In the rows, zero is written as 128.
Known rows, with every step that occurs
ruzofi, mosa, lelin: [140 128 130 139 118  98 143 151 125 183 135 153 154 172  94 156 138 115
  83 131]
ruzofi, bepi, lelin, mosa, sigi: [130 214 106 170 148 116 134 102 173 147 149 194 141 145  86 157 133  73
 101 141]
bepi, ruzofi, mosa, lelin: [161 131 149 133 118 117 151 141 103 195 153 154 160 202  73 155 117 112
  76 110]
vosok, mosa, sigi, bepi, lelin: [103 205  92 157 145 120 151 118 128  83 170 154 169 121 149 156 166  44
 135  94]
lelin, mosa: [130 144 139 129 111 124 121 171 159 123 121 132 139 128  72 141 131 138
 117 140]
lelin, mosa, ruzofi, bepi, sigi: [152 173 156 203 125 107 140 196 132 106 115 193 139 163  78 116 108 136
  85 112]
mosa, ruzofi, bepi: [143 144 147 183 144 110 144 150 103 165 125 174 141 167 102 135  82 117
  83 103]
vosok, bepi, ruzofi: [133 157 134 160 153 163 155 139  84 137 164 117 136 138 119 137 112  96
 124 109]
lelin, mosa, ruzofi: [144 137 167 144 102 134 130 185 127 141 130 155 154 165  62 138 101 140
  89 107]
ruzofi, bepi: [129 149 120 168 154 101 138 134 130 150 116 153 125 134 114 134 108 115
 109 131]
vosok, bepi, sigi: [115 173 112 192 150 135 147 168 112  70 137 135 119 101 161 113 158 111
 136 132]
lelin, mosa, sigi, bepi, ruzofi: [123 177 130 147 134 157 139 184 119  91 155 155 137 160  77 121 130  93
 109 106]
ruzofi, mosa, sigi, bepi, lelin: [ 97 181  78 142 156  98 161 140 128 108 160 182 150 144 143 143 164  50
  94 101]
vosok, mosa, sigi: [130 187 124 179 136 146 103 126 149 109 144 149 131 110 137 172 162  84
 155 126]
bepi, ruzofi, mosa, vosok: [174 147 117 126 121 115 104 156 110 160 152 144 174 192 107 134 125  85
 103 100]
sigi, bepi, ruzofi: [124 135 135 126 135 142 157 170  84  98 149 124 144 159 109 109 114 107
 114  87]
lelin, mosa, vosok: [156 166 113 127 100 120  86 159 154 128 138 123 178 155  90 123 136 108
 125 138]
bepi, ruzofi, mosa: [150 125 143 127 134 118 141 168 110 160 135 155 133 169  91 154 118 110
  91  97]
sigi, bepi, lelin, mosa: [105 169 111 118 121 104 159 164 145  97 146 141 172 135  83 135 141  96
 102 110]
vosok, mosa, ruzofi, bepi: [146 165 158 205 138 108 135 168 109 153 127 164 160 148  98 170  97 103
 105  90]

Rows
[151 152 103 131 128 106 120 201  96 125 153 140 182 187 112 119 134  71
  99  86] | sigi, bepi, ruzofi, mosa, vosok
[137 134 134 138 124 110 165 186  89 159 152 150 167 199  78 141 128  98
  72  95] | sigi, bepi, ruzofi, mosa, lelin
[151 162 148 202 139 111 146 164 109 109 121 189 130 164 120 108 106 129
  93 104] | mosa, ruzofi, bepi, sigi
[112 218  95 175 150 142 140 113 156 128 169 167 144 119 111 160 156  63
 116 142] | vosok, bepi, lelin, mosa, sigi
[146 155 147 159 105 124 129 124 125 151 149 116 177 146 101 173 143 108
 135 121] | vosok, mosa, lelin
[130 195  76 150 148 121 140  84 110 141 185 122 193 134 163 136 140  46
 129 116] | mosa, vosok, bepi, lelin
[122 160 141 135 112 116 163 178 113 115 153 163 185 172  75 134 111 102
  78  81] | sigi, bepi, lelin, mosa, ruzofi
[132 164 126 113 112 113 144 115 160 136 146 145 167 140  77 151 129 109
 107 126] | bepi, lelin, mosa
[138 201 101 192 128 129 113 193 134  70 146 133 162 122 130 108 166  94
 134 140] | lelin, mosa, vosok, bepi, sigi
[148 157 155 131 105 125 148 133 128 152 153 165 179 178  69 149 100 114
  83  95] | bepi, lelin, mosa, ruzofi
[144 166 130 161 146 100 169  85 106 176 155 183 169 178 110 145  85  87
  79  90] | mosa, ruzofi, bepi, lelin
[147 184 140 181 141  99 160 101 112 164 156 173 187 161 107 178  98  71
 100  76] | vosok, mosa, ruzofi, bepi, lelin
[137 191  93 192 141 132 120 161 111  71 152 129 154 121 171  99 163  86
 143 131] | mosa, vosok, bepi, sigi
[128 176  87 172 146 134 115 149 106 125 160 105 167 120 159 123 145  72
 139 133] | mosa, vosok, bepi
[128 182 110 186 169 148 136 163 112 148 160 176 114 146 123 162 145  63
 101 117] | vosok, bepi, ruzofi, mosa, sigi
[132 170 107 147 155  91 162  72 131 163 146 164 156 146 122 145 108  84
 102 114] | ruzofi, bepi, lelin
[101 156  98 116 140 106 171 120 112  98 157 137 167 135 141 121 139  82
 113  96] | sigi, bepi, lelin
[159 184 101 113 103 111 108 109 154 140 162 134 205 167  95 133 134  82
 120 125] | bepi, lelin, mosa, vosok
[160 198  98 143 123  91 113 113 157 155 154 152 202 170  85 136 121  73
 105 127] | ruzofi, bepi, lelin, mosa, vosok
[130 199 110 141 129 136 127  96 171 131 157 175 144 141  96 151 146  83
 113 140] | bepi, lelin, mosa, sigi
[130 188  97 171 132 130 109 182 131 122 154 111 175 119 113 133 146  80
 130 142] | lelin, mosa, vosok, bepi
